Every row comes from one small tree of marks. Brackets hold a mark, then the marks that hang from it, in the order of their numbers. Every link used is in the known rows. Which tree was each row made from?
Known rows
(J_125 (J_425 J_366 J_871)): [ 0.10  0.07  0.26  0.29  0.06 -0.32  0.29 -0.13  0.03 -0.11 -0.13 -0.45
  0.04 -0.16 -0.02  0.11 -0.01  0.33  0.09 -0.06 -0.46 -0.36 -0.35 -0.01]
(J_125 (J_425 J_366 J_673 (J_871 J_997))): [ 0.02  0.03  0.52  0.46 -0.19 -0.40  0.60 -0.22 -0.08 -0.35 -0.05 -0.52
 -0.14 -0.13  0.10  0.08 -0.01  0.38 -0.05 -0.19 -0.46 -0.48 -0.48 -0.01]
(J_425 J_673 J_871): [ 0.02  0.04  0.27  0.07 -0.10 -0.14  0.12 -0.04 -0.18 -0.32 -0.05 -0.14
 -0.18 -0.09 -0.13  0.01  0.16 -0.08 -0.14 -0.20 -0.24 -0.18 -0.21 -0.07]
(J_125 (J_425 (J_366 J_871) J_673 J_704)): [ 0.02  0.19  0.22  0.46  0.03 -0.29  0.64 -0.12  0.00 -0.07  0.03  0.15
 -0.16 -0.11  0.12  0.21  0.44  0.44 -0.15 -0.12 -0.27 -0.21 -0.55 -0.25]
(J_997 (J_425 J_366 J_704) J_871): [ 0.07  0.26 -0.04  0.28  0.25 -0.38  0.48  0.02  0.15  0.02  0.01  0.04
  0.01 -0.11 -0.34  0.51  0.48  0.13 -0.05 -0.13 -0.18 -0.30 -0.33 -0.16]
(J_997 J_425): [ 0.01  0.06 -0.25 -0.09  0.13 -0.07  0.10  0.02  0.02  0.19 -0.11  0.12
  0.00  0.07 -0.17  0.17  0.20 -0.14  0.06 -0.03 -0.19 -0.12 -0.10 -0.16]
(J_871 (J_425 (J_366 J_125) J_673 J_704) J_997): [-0.12  0.08  0.29  0.32 -0.24 -0.33  0.66  0.14 -0.17 -0.30  0.45  0.07
  0.05 -0.25  0.29 -0.03  0.20  0.60 -0.20  0.01  0.10 -0.27 -0.45 -0.19]
(J_997 (J_871 (J_425 J_366))): [ 0.05 -0.04  0.33  0.12 -0.28 -0.20 -0.14  0.02 -0.08 -0.02  0.14 -0.35
 -0.08 -0.08 -0.23  0.12  0.06  0.21 -0.12  0.20  0.00 -0.17 -0.20  0.06]
(J_673 (J_425 J_871)): [-0.05 -0.13  0.10  0.06 -0.08 -0.05  0.02  0.03 -0.02 -0.20 -0.10 -0.37
  0.07 -0.11  0.21  0.07  0.07  0.02 -0.03 -0.22 -0.20 -0.07 -0.06  0.00]
(J_704 (J_871 J_425)): [-0.08  0.01  0.20 -0.28 -0.25  0.08 -0.25  0.18 -0.04  0.20  0.08 -0.20
 -0.15 -0.16 -0.14  0.03  0.03  0.08  0.03  0.45  0.10  0.15 -0.10  0.14]
(J_997 (J_871 (J_425 (J_704 J_47)))): [ 0.13  0.09  0.27  0.20 -0.06 -0.30 -0.28  0.08  0.01 -0.17  0.24 -0.18
  0.23 -0.11 -0.15  0.10  0.16 -0.14 -0.18  0.42  0.28  0.07 -0.20 -0.09]
(J_673 (J_425 (J_366 J_125) J_704 J_871)): [-0.17  0.15  0.02  0.35  0.16 -0.27  0.61  0.18 -0.05 -0.36  0.19 -0.16
  0.19 -0.37  0.44  0.17  0.36  0.48 -0.04 -0.33 -0.18 -0.31 -0.31 -0.16]
(J_366 J_425): [-0.10 -0.13  0.05 -0.17 -0.06 -0.02  0.07  0.10 -0.08 -0.13  0.24 -0.16
 -0.12  0.06  0.02  0.13 -0.01  0.04 -0.15  0.11  0.01  0.02 -0.03  0.02]
(J_366 J_125 (J_425 (J_704 J_47)) (J_871 J_997)): [-0.43  0.09 -0.04 -0.11  0.18 -0.21  0.56  0.34 -0.14 -0.46  0.82  0.21
  0.13 -0.04  0.62  0.18  0.14  0.22 -0.24  0.10 -0.01 -0.16 -0.18 -0.10]
(J_871 (J_425 J_366 (J_704 J_47)) J_997): [-0.08  0.03  0.47  0.49  0.01 -0.21  0.38  0.02  0.02 -0.25  0.39 -0.15
  0.20 -0.06  0.31  0.12 -0.18  0.14 -0.10  0.17  0.28 -0.07 -0.26 -0.08]
(J_871 (J_425 J_366 J_673) J_997): [-0.05 -0.13  0.53  0.29 -0.44 -0.15  0.33 -0.04 -0.20 -0.17  0.20 -0.21
 -0.21 -0.01  0.12  0.00 -0.08  0.25 -0.15  0.00  0.03 -0.19 -0.32 -0.06]
(J_871 (J_425 J_366 J_673 J_704) J_997): [-0.02 -0.08  0.53  0.46 -0.26 -0.22  0.58 -0.01 -0.10 -0.24  0.25 -0.07
 -0.13 -0.16  0.09  0.13  0.10  0.40 -0.19 -0.02  0.19 -0.15 -0.40 -0.14]
(J_425 J_673 J_704 J_871): [ 0.05  0.08  0.29  0.25  0.04 -0.24  0.31  0.00 -0.05 -0.43  0.05  0.04
 -0.02 -0.21 -0.15  0.14  0.38  0.06 -0.21 -0.21 -0.08 -0.17 -0.28 -0.18]
(J_997 (J_425 J_673)): [ 0.03  0.15 -0.10 -0.01 -0.01 -0.12  0.20 -0.05 -0.11  0.08 -0.17  0.18
 -0.18  0.15 -0.21  0.12  0.32 -0.20 -0.06 -0.08 -0.21 -0.11 -0.26 -0.27]
(J_997 (J_425 J_366 (J_704 J_47)) J_871): [ 0.12  0.45  0.04  0.38  0.47 -0.39  0.38  0.01  0.10 -0.09  0.14 -0.03
  0.05  0.06 -0.22  0.41  0.38 -0.19 -0.10  0.03 -0.11 -0.21 -0.35 -0.22]
(J_997 (J_425 J_366 J_673 J_704) J_871): [ 0.13  0.35  0.06  0.40  0.14 -0.44  0.58 -0.05  0.00 -0.08 -0.01  0.07
 -0.19 -0.06 -0.39  0.42  0.66  0.01 -0.19 -0.14 -0.21 -0.28 -0.49 -0.27]
(J_673 (J_425 J_366 (J_704 J_47))): [ 0.00  0.24  0.18  0.64  0.27 -0.12  0.39 -0.04  0.12 -0.22  0.09 -0.12
  0.12  0.01  0.49  0.16  0.11 -0.09 -0.07 -0.07  0.13  0.14 -0.22 -0.19]

Write each row's tree
[-0.21  0.34 -0.25  0.11  0.29 -0.26  0.87  0.16 -0.18 -0.02  0.30  0.62
 -0.19 -0.07  0.04  0.29  0.69  0.29 -0.17 -0.26 -0.38 -0.41 -0.54 -0.41] : (J_997 (J_425 (J_366 J_125 J_871) J_673 J_704))
[-0.05  0.07  0.26  0.10  0.29 -0.23  0.20  0.15 -0.05 -0.54  0.41 -0.21
  0.12 -0.07  0.09  0.25  0.08 -0.18 -0.25  0.06 -0.02 -0.05 -0.16 -0.09] : (J_366 (J_425 (J_704 J_47) J_871))
[-0.18  0.07  0.10 -0.19 -0.14 -0.26  0.28  0.21 -0.36 -0.47  0.41 -0.15
 -0.20 -0.15  0.08  0.01  0.25  0.10 -0.30 -0.02 -0.31 -0.29 -0.26 -0.10] : (J_366 J_125 (J_425 J_673 J_871))
[-0.34  0.12  0.09  0.07 -0.08 -0.14  0.76  0.11 -0.28 -0.28  0.46  0.22
 -0.25 -0.02  0.43  0.05  0.20  0.44 -0.13 -0.27 -0.32 -0.40 -0.37 -0.04] : (J_425 (J_366 J_125 (J_871 J_997)) J_673)
[ 0.01  0.42 -0.16  0.09  0.00 -0.42  0.48  0.08 -0.20 -0.06  0.13  0.03
 -0.24 -0.02 -0.21  0.18  0.56  0.06 -0.14 -0.07 -0.39 -0.43 -0.43 -0.22] : (J_997 (J_425 (J_366 J_125) J_673) J_871)
[-0.04  0.51  0.28  0.47  0.35 -0.39  0.66  0.04 -0.21 -0.57  0.39  0.05
  0.07 -0.17  0.21  0.05  0.35 -0.01 -0.23 -0.14 -0.17 -0.29 -0.46 -0.28] : (J_425 (J_366 J_125) J_673 (J_704 J_47) J_871)
[ 0.18  0.22  0.29  0.48 -0.13 -0.25  0.39 -0.22 -0.07  0.00 -0.15 -0.23
 -0.21  0.04  0.03 -0.02  0.13  0.22 -0.06  0.04 -0.25 -0.15 -0.43 -0.14] : (J_125 (J_425 J_366 J_673))
[ 0.02  0.39 -0.02 -0.01  0.18 -0.13  0.38  0.10  0.02  0.12 -0.08  0.24
 -0.27 -0.11 -0.27  0.33  0.65 -0.07 -0.02  0.14 -0.03  0.00 -0.35 -0.17] : (J_997 (J_425 J_673 (J_704 J_871)))
[ 0.05  0.02  0.35  0.39 -0.13 -0.49  0.52 -0.13  0.03 -0.38 -0.06 -0.31
  0.15 -0.23  0.08  0.09  0.21  0.36 -0.12 -0.11 -0.25 -0.35 -0.43 -0.08] : (J_125 (J_425 J_673 J_704 (J_871 J_997)))
[-0.16 -0.12  0.30 -0.18 -0.31  0.03 -0.08  0.19 -0.05  0.07  0.18 -0.30
 -0.11 -0.16  0.08  0.03 -0.13  0.23  0.07  0.39  0.12  0.03 -0.12  0.24] : (J_704 (J_871 J_425 J_997))
[-0.01  0.06 -0.09  0.02  0.30 -0.26  0.36  0.07  0.08 -0.10 -0.02  0.11
  0.16 -0.18 -0.27  0.33  0.41  0.02 -0.04 -0.23 -0.26 -0.30 -0.24 -0.22] : (J_997 (J_425 J_704 J_871))
[-0.26  0.17 -0.14 -0.04  0.13 -0.05  0.42  0.20 -0.18 -0.05  0.40  0.29
 -0.12 -0.08  0.28  0.07  0.20  0.40 -0.08 -0.18 -0.31 -0.31 -0.24 -0.06] : (J_425 (J_366 J_125 J_871))
[ 0.08  0.39  0.51  0.60  0.33 -0.31  0.53 -0.10 -0.08 -0.51  0.20 -0.05
 -0.07 -0.09  0.02  0.18  0.25 -0.14 -0.23 -0.17 -0.09 -0.19 -0.41 -0.23] : (J_425 J_366 J_673 (J_704 J_47) J_871)
[-0.20  0.44 -0.31  0.08  0.57 -0.21  0.65  0.20 -0.08 -0.03  0.42  0.54
  0.10  0.00  0.26  0.31  0.45  0.00 -0.07 -0.10 -0.30 -0.31 -0.40 -0.37] : (J_997 (J_425 (J_366 J_125 J_871) (J_704 J_47)))
[-0.38 -0.01 -0.42 -0.38  0.11 -0.11  0.46  0.25 -0.15  0.09  0.34  0.32
  0.09  0.01  0.28  0.15  0.23  0.26  0.04 -0.17 -0.47 -0.43 -0.19 -0.11] : (J_366 J_125 (J_871 (J_997 J_425)))
[-0.24 -0.28  0.22  0.14 -0.19 -0.10  0.22  0.05  0.01 -0.33  0.01 -0.48
  0.14 -0.11  0.42  0.09 -0.05  0.16  0.00 -0.33 -0.19 -0.18 -0.09  0.11] : (J_673 (J_425 (J_871 J_997)))
[-0.16 -0.06  0.40  0.24  0.03 -0.17  0.50 -0.01 -0.01 -0.33  0.16 -0.31
 -0.02 -0.12  0.12  0.21 -0.18  0.28  0.00 -0.35 -0.29 -0.43 -0.18  0.15] : (J_425 J_366 (J_871 J_997))
[-0.18  0.21  0.22  0.27  0.13 -0.08  0.32  0.12  0.16 -0.22  0.16 -0.27
  0.12 -0.08  0.57  0.18  0.10 -0.03  0.07  0.19  0.22  0.21 -0.16  0.09] : (J_673 (J_425 (J_704 J_47 (J_871 J_997))))
[-0.13  0.08  0.59  0.15 -0.37 -0.03  0.32  0.05 -0.13 -0.06  0.20 -0.28
 -0.41 -0.09  0.03  0.10  0.02  0.27 -0.06  0.26  0.04 -0.09 -0.39  0.12] : (J_704 (J_871 (J_425 J_366 J_673) J_997))
[ 0.02 -0.06  0.39  0.26 -0.29 -0.37  0.33 -0.17 -0.08 -0.29 -0.11 -0.47
 -0.02 -0.12  0.08 -0.04  0.03  0.23 -0.06 -0.07 -0.39 -0.38 -0.37  0.01] : (J_125 (J_425 J_673 (J_871 J_997)))
[-0.16  0.19  0.52  0.09 -0.05 -0.04  0.15  0.09 -0.06 -0.04  0.35 -0.36
 -0.13  0.02  0.21  0.11 -0.26  0.02  0.03  0.44  0.11 -0.02 -0.24  0.17] : (J_704 J_47 (J_871 (J_425 J_366) J_997))
[-0.19  0.13 -0.07 -0.26  0.08 -0.06  0.32  0.15  0.08  0.22  0.00 -0.09
 -0.15  0.00 -0.06  0.25  0.14  0.05  0.19  0.13 -0.19 -0.15 -0.14  0.12] : (J_704 (J_871 (J_997 J_425)))
[-0.09 -0.03  0.22  0.31  0.00 -0.09  0.30 -0.03 -0.02 -0.25 -0.05 -0.40
 -0.07 -0.09  0.23  0.19  0.08  0.14  0.00 -0.35 -0.25 -0.19 -0.21 -0.03] : (J_673 (J_425 J_366 J_871))
[ 0.10  0.41  0.26  0.46  0.45 -0.39  0.62 -0.08 -0.10 -0.31  0.10  0.06
 -0.06  0.01 -0.14  0.32  0.40 -0.28 -0.17 -0.21 -0.31 -0.32 -0.50 -0.40] : (J_997 (J_425 J_366 J_673 (J_704 J_47) J_871))
[-0.06  0.00  0.25  0.50  0.14 -0.17  0.51  0.00  0.08 -0.30  0.00 -0.25
  0.12 -0.24  0.25  0.27  0.25  0.31 -0.05 -0.39 -0.13 -0.17 -0.29 -0.12] : (J_673 (J_425 J_366 J_704 J_871))
